Each row was made from one small tree. The marks that hang from a mark follow it in brackets, in the order of their numbers. Every link used is in the known rows. Write each row's tree.
Known rows:
j658{j878{j121 j262 j444 j529}}: [ 1.75 -2.51  2.41  6.21 -0.42  1.74 -1.96  0.59 -0.27 -2.69 -3.23  3.81
  0.69  1.46 -0.94  1.58 -4.17 -2.80  2.64 -2.29 -1.63 -2.62  2.32  5.00]
j638{j262{j878}}: [-0.05  2.99 -1.22  3.03 -0.91  0.68  3.42  3.91 -3.86 -0.92 -1.44  1.55
  1.27 -1.44  1.61 -0.75  0.82 -0.29  0.06 -0.08  3.50 -1.10 -2.21  1.22]
j658{j878}: [-0.24  1.17 -0.28  3.34 -0.04 -0.80  1.19  1.88 -2.30 -1.82 -0.34  1.14
  2.68 -1.10  1.10 -0.13 -0.17 -1.66 -0.05  0.08  0.81 -0.88  0.13  3.38]
j58{j878{j444 j529 j658}}: [ 2.13 -0.32  0.55  3.65  0.00  2.29  0.48  2.00 -2.37 -1.63 -1.66  3.20
  1.12 -1.69 -2.36  0.59 -2.16 -1.60  2.27 -0.14 -0.20 -0.70 -1.25  6.45]
j262{j878{j121 j477 j529 j658}}: [ 1.08 -0.60  1.71  4.57 -0.43  3.09  0.32  2.08 -3.93 -2.59 -4.96  4.31
 -2.08  1.11 -1.91  1.53 -3.97 -2.83  0.24  2.50  1.41  0.54 -0.53  3.00]
j878{j262}: [ 0.15 -0.20 -0.35  5.78 -2.67  0.64  2.09  2.56 -1.13 -1.50  0.22  1.13
  0.43 -0.66 -0.34 -0.42 -0.62 -0.43  1.78 -0.56  0.12 -0.11 -0.59  3.13]
j444{j878{j477 j529}}: [ 1.33 -0.09  1.19  4.33 -2.82  0.25  0.91  1.22 -1.57 -1.88 -1.11  3.83
 -0.55  1.09 -1.87 -0.08 -2.18 -0.82  0.08  2.84  0.93  1.81  0.30  1.44]
j658{j878{j121 j529 j973}}: [ 1.24 -0.30  0.56  4.90  0.94  1.39 -0.81  1.30 -1.23 -3.45 -3.27  3.58
  1.29  1.77 -0.01  0.91 -2.68 -2.45 -0.67 -0.94 -0.86 -2.65  1.54  4.91]
j352{j878{j262 j477 j529}}: [ 1.55 -1.19  0.67  6.99 -3.98  2.19  1.42  1.67 -0.75 -1.68 -1.03  1.84
 -0.97  1.06 -0.72  0.08 -2.94 -1.01  1.12  1.77 -0.50  1.70  1.64  3.82]
j444{j878}: [ 1.23  1.78 -0.49  3.77 -2.49 -0.42  1.40  2.05 -1.31 -0.12  0.95  2.03
  0.89  0.59 -0.68 -1.29 -0.10 -0.64  0.06  2.12  1.79  0.97 -0.66  2.23]
j262{j878{j658}}: [ 0.31  2.17 -0.76  3.24 -0.60  1.39  1.93  3.69 -3.79 -0.58 -1.77  1.76
  0.01 -0.54 -0.08 -0.62 -0.79 -1.94  0.62  2.21  2.33  0.35 -1.87  3.50]
j58{j878{j262}}: [-0.78  0.18  0.32  4.65 -1.43  0.99  2.76  1.57 -2.26 -1.43  0.95  0.73
  1.91 -2.24 -0.51  0.60 -0.39 -0.15  1.69 -0.97  0.65 -1.26 -1.03  4.49]
j58{j878{j262 j529 j973}}: [-0.06 -0.27  0.21  5.49 -0.74  2.11  1.63  1.81 -1.08 -2.70 -0.87  2.37
  1.18 -0.51 -0.89  0.64 -1.69 -0.31  1.40 -1.46 -0.93 -2.37  0.02  5.78]
j878{j973}: [ 0.60  1.19 -1.87  3.90 -0.53 -0.14  2.56  3.27 -1.09 -1.49 -0.67  1.83
  1.31 -0.12 -0.04 -1.48  0.32 -0.27 -0.85  0.38  0.50 -0.92 -1.14  3.90]
j638{j262}: [ 0.86  2.10 -1.86  3.32 -1.51  0.47  3.42  3.86 -3.14 -1.83 -0.53  1.66
  1.45 -2.14  0.97 -1.13  1.23  0.44 -0.29 -0.69  2.21 -0.47 -2.40  1.52]
j878{j262 j658}: [ 1.45 -0.07 -1.22  4.96 -2.85  2.15  1.60  3.77 -1.92 -2.60 -0.47  2.16
 -0.44 -1.39 -1.23 -1.42 -1.50 -0.39  1.75  0.31 -0.88  0.96 -1.35  4.51]
j638{j262{j878{j477}}}: [-0.45  1.85 -0.34  2.65 -1.20  0.32  3.96  3.49 -4.30 -1.58 -2.18  2.26
  0.79 -1.96  1.05 -0.62  0.06  0.25 -0.37  0.70  3.42 -0.43 -2.08  0.38]
j262{j878{j658 j973}}: [ 0.38  2.28 -1.43  2.95 -0.07  1.38  2.13  4.23 -2.85 -1.01 -2.44  2.52
  0.17  0.03 -0.07 -1.55 -0.97 -1.27 -0.22  1.94  1.36 -0.66 -1.53  4.33]
j477{j878{j121}}: [ 1.17 -1.07 -0.77  4.98 -0.58  1.93  1.63  2.92 -2.22 -1.53 -1.13  0.59
  1.86  1.38 -2.13  1.48 -1.06 -2.97 -1.83  1.08  0.49 -0.21 -0.08  1.57]
j878{j121 j444 j973}: [ 2.85 -1.67  0.01  4.73  0.33  0.72  0.33  2.39  0.17 -0.84 -3.19  3.94
  0.66  1.39 -1.82 -0.57 -2.31 -1.36  0.09 -0.99 -0.38 -2.47 -0.27  5.16]
j262{j878}: [-0.77  2.17 -0.21  3.81 -0.41  0.23  2.40  2.70 -3.09  0.24 -1.14  0.91
  0.77  0.02  0.65  0.18  0.02 -1.89  0.68  1.55  3.10 -0.51 -1.25  2.45]

Write each row's tree:
[ 3.33 -2.32  1.58  6.33 -0.14  2.18 -1.37  1.22 -0.55 -1.27 -3.73  4.13
 -0.66  2.24 -2.54  1.90 -3.42 -3.25  2.00 -1.01 -0.09 -1.34  0.42  4.60] | j878{j121 j444 j529}
[-0.33 -0.57  1.40  3.94 -0.63  0.98  2.32  0.77 -3.27 -2.49 -1.23  2.34
  1.16 -1.88 -1.48  1.75 -1.60 -0.85  0.50  0.75  1.18 -0.03 -0.81  3.60] | j58{j878{j477 j529}}
[ 2.48 -3.71  1.88  6.70 -2.72  4.25 -0.37  1.80 -2.29 -5.09 -4.47  5.39
 -3.06  0.78 -3.59  1.36 -5.57 -1.52  1.21  0.53 -1.91  1.13  0.31  3.92] | j878{j121 j262 j477 j529 j658}
[ 0.66  1.28 -1.37  2.52  0.17  1.52  2.60  3.14 -2.78 -2.12 -0.42  2.24
  2.00 -2.41 -1.04 -1.19 -0.43  0.01 -0.36  0.44  0.19 -0.96 -2.14  6.26] | j58{j878{j658 j973}}
[ 1.62  0.57 -0.02  4.75  0.49  3.61 -0.18  3.18 -2.64 -2.10 -4.68  4.21
 -1.33  2.34 -1.13  0.43 -3.14 -2.87 -0.13  1.19  0.50 -1.37 -0.39  5.05] | j262{j878{j121 j529 j658 j973}}
[ 0.73  0.18 -0.16  3.88  0.81  0.20  0.26  1.68 -1.46 -2.48 -2.13  2.71
  2.17  0.69  0.54 -0.06 -1.56 -1.68 -1.21 -0.64 -0.20 -2.57  0.74  4.58] | j658{j878{j121 j973}}
[ 3.13 -1.60  0.51  7.14 -2.92  2.30  0.19  1.80  0.42  0.56 -0.78  1.74
 -0.04  1.82 -0.87 -0.18 -2.85 -1.78  1.85  0.06 -0.46 -0.49  1.38  5.54] | j352{j878{j121 j262 j444}}
[ 0.42 -1.16  0.90  2.52  0.39 -1.74  1.25  1.62 -0.95 -2.36 -2.57  3.85
  2.54 -0.98 -0.25 -1.27 -2.30 -0.36 -0.23  0.16 -0.62 -1.55  1.01  3.90] | j658{j878{j444 j477 j973}}
[ 0.51  0.72 -0.19  4.00  0.39  0.23  0.21  1.93 -1.19 -3.11 -2.13  2.85
  1.99  0.62  0.60  0.01 -1.50 -1.58 -0.16 -0.49 -0.70 -2.06  1.16  4.60] | j658{j878{j529 j973}}
[ 3.01  0.05 -0.14  7.00 -1.95  3.01 -0.07  1.44 -1.19 -0.51 -1.51  1.56
 -0.52  2.66 -0.49  0.96 -2.16 -2.96  0.08  1.24  0.58  0.39  0.96  4.95] | j352{j878{j121 j529}}
[ 2.91 -3.17 -0.07  5.39 -1.61  3.43  0.21  3.68 -1.09 -2.13 -2.36  2.48
  0.66  1.12 -3.84  0.37 -3.57 -2.62  0.56  0.12 -2.01 -0.29  0.42  3.56] | j477{j878{j121 j262 j444 j658}}
[ 0.34  1.03  0.01  3.48  0.41 -0.12  1.73  3.15 -1.17  0.60 -2.56  2.58
  1.04  0.71  0.02 -0.99 -1.05 -1.41  1.04  0.70  1.61 -2.05 -0.47  4.04] | j262{j878{j444 j973}}
[ 0.48  2.02 -1.32  1.98 -0.91  1.16  3.80  4.67 -4.11 -2.69 -3.21  3.65
  0.29 -2.00  0.58 -1.96 -0.69  0.86 -1.13  0.95  1.95 -0.38 -2.33  1.89] | j638{j262{j878{j477 j658 j973}}}
[ 0.02  3.02 -1.70  2.75 -0.42  0.68  3.63  4.43 -3.12 -1.29 -2.04  2.23
  1.29 -1.00  1.67 -1.44  0.71  0.21 -0.63 -0.21  2.65 -1.86 -2.03  1.99] | j638{j262{j878{j973}}}
[-0.17  0.94  0.18  2.72 -0.98  0.89  2.61  3.16 -4.19 -1.43 -2.58  2.69
 -0.49 -1.24 -0.68 -0.48 -1.69 -1.31  0.03  3.19  2.25  1.32 -1.65  2.39] | j262{j878{j477 j658}}
[ 1.98 -2.00 -0.79  5.53 -1.84  3.77  0.96  3.89 -2.21 -2.90 -1.62  1.61
  0.58  1.11 -2.99  0.71 -2.73 -2.54 -0.59  0.74 -1.44  0.23  0.03  2.96] | j477{j878{j121 j262 j658}}
[ 1.93  1.68 -0.55  3.21 -0.68  2.28  1.54  4.30 -3.36 -1.57 -3.49  3.70
 -0.01 -0.87 -0.04 -0.68 -1.29 -1.04  1.40 -0.23  1.65 -0.94 -1.78  2.90] | j638{j262{j878{j444 j529 j658}}}
[ 2.49 -0.50 -0.27  6.26 -3.40  1.22  1.20  2.40  0.53  0.90  0.33  0.87
  0.56  0.64 -0.23 -1.29 -1.64 -1.02  2.32  0.55 -0.35  0.19  0.92  5.23] | j352{j878{j262 j444}}
[ 2.33  1.84 -1.59  2.84 -2.08  0.77  1.04  3.67 -1.09 -1.45 -0.26  3.70
  0.28  0.64 -1.36 -3.01 -1.09  0.08 -0.84  2.54 -0.02  0.85 -1.00  4.14] | j444{j878{j658 j973}}
[ 3.18 -2.58  1.22  3.99 -1.43  1.79  0.15  2.46 -2.01 -3.01 -4.18  5.28
 -1.37 -0.83 -3.58 -0.24 -4.10 -1.46  1.70  1.60 -1.04  1.68 -0.58  4.05] | j878{j444 j477 j529 j658}
[ 0.74  2.94 -1.65  2.49 -1.00  1.60  3.12  4.70 -4.29 -1.62 -2.01  2.25
  0.60 -1.87  1.01 -1.34  0.28 -0.31  0.05  0.45  2.76 -0.33 -2.76  2.09] | j638{j262{j878{j658}}}
[ 1.78 -2.05  2.55  6.37 -3.56  1.92 -0.36  0.56 -0.83 -2.74 -1.96  4.78
 -1.87  2.43 -2.77  0.89 -4.32 -1.04  0.91  1.37 -0.25  0.75  1.37  2.05] | j444{j878{j121 j262 j477 j529}}
[ 1.64 -2.55 -0.24  6.89 -1.21  3.69  0.40  3.00 -0.31 -3.35 -2.86  2.53
  0.47  3.29 -2.78  1.60 -3.30 -2.61 -0.89 -0.49 -2.35 -1.69  1.74  3.11] | j477{j878{j121 j262 j529 j973}}
[ 1.30 -1.53  1.30  5.13 -3.10  0.81  0.98  1.53 -0.26 -2.40 -1.55  4.75
 -0.76  1.82 -2.12 -1.05 -3.46  0.48 -0.66  1.32 -0.42 -0.20  1.07  2.53] | j444{j878{j121 j262 j477 j973}}
[ 1.22 -1.41 -0.23  6.47 -1.48  1.95  1.02  2.45 -0.13 -2.49 -1.97  3.05
 -0.24  1.52 -1.04 -0.25 -2.36 -0.47  0.11 -1.51 -1.15 -2.29  0.23  4.56] | j878{j121 j262 j973}
[ 4.76 -2.26  0.17  5.19  0.29  3.63 -1.75  3.01 -0.35 -2.95 -5.37  6.18
 -1.27  2.15 -3.46 -0.20 -4.56 -2.34  0.88 -0.54 -2.26 -1.55 -0.03  6.96] | j878{j121 j444 j529 j658 j973}
[ 1.07 -1.89  2.93  5.15 -0.05  1.56  0.03  1.14 -2.32 -0.94 -5.08  4.36
 -1.14  1.89 -1.91  2.15 -4.00 -2.93  1.47  1.16  1.67 -0.89  0.46  2.69] | j262{j878{j121 j444 j477 j529}}
[ 0.82  2.08 -1.02  2.68 -0.24  0.46  2.97  4.31 -2.28 -0.66 -2.68  2.90
  1.43 -0.85  1.07 -1.60  0.01  0.14  0.34 -0.81  2.22 -2.33 -1.62  2.49] | j638{j262{j878{j444 j973}}}
[ 1.33  1.05 -0.67  2.87  0.29  0.98  1.41  4.09 -1.80 -0.31 -3.09  3.40
  0.37  0.19 -0.78 -1.86 -1.76 -1.35  1.00  1.31  0.82 -1.19 -1.13  5.05] | j262{j878{j444 j658 j973}}
[ 1.54  0.16 -0.08  2.69  0.01  1.18  1.75  2.45 -2.67 -0.86 -0.49  2.25
  2.04 -2.84 -1.83 -0.40 -1.03 -0.93  1.71  0.08  0.60 -0.66 -2.01  6.07] | j58{j878{j444 j658}}
[ 1.18  1.65 -0.55  3.56 -0.14  1.32  2.10  3.94 -2.15 -1.40 -3.54  3.62
  0.74  0.07  0.64 -0.80 -0.84 -0.45  0.84 -1.03  1.64 -2.40 -0.94  2.81] | j638{j262{j878{j444 j529 j973}}}
[ 0.86 -0.24  0.35  5.00 -1.37  3.28  1.05  2.13 -2.57 -3.04 -0.77  2.36
  0.38 -1.75 -1.73  0.85 -2.12 -1.01  2.27 -0.61 -0.83 -0.46 -0.85  5.95] | j58{j878{j262 j529 j658}}
[ 0.12  1.16 -0.12  4.40  0.51  1.28  1.54  2.67 -2.20 -0.51 -2.97  2.50
  0.30  1.81  0.16  0.29 -1.39 -1.98 -0.69  0.84  2.11 -2.10 -0.50  3.62] | j262{j878{j121 j973}}
[ 1.64  2.08 -1.55  2.15 -0.32  1.31  2.63  5.04 -2.88 -1.23 -3.07  3.58
  0.88 -1.33  0.42 -2.23 -0.62  0.14  0.33 -0.30  1.51 -1.61 -2.22  3.28] | j638{j262{j878{j444 j658 j973}}}
[ 3.52 -0.55 -0.66  5.64 -1.21  1.70  0.57  2.39  0.46  0.61 -1.65  2.28
  0.73  2.24 -0.68 -1.17 -2.11 -1.66 -0.23  0.65 -0.25 -1.06  0.96  6.21] | j352{j878{j121 j444 j973}}
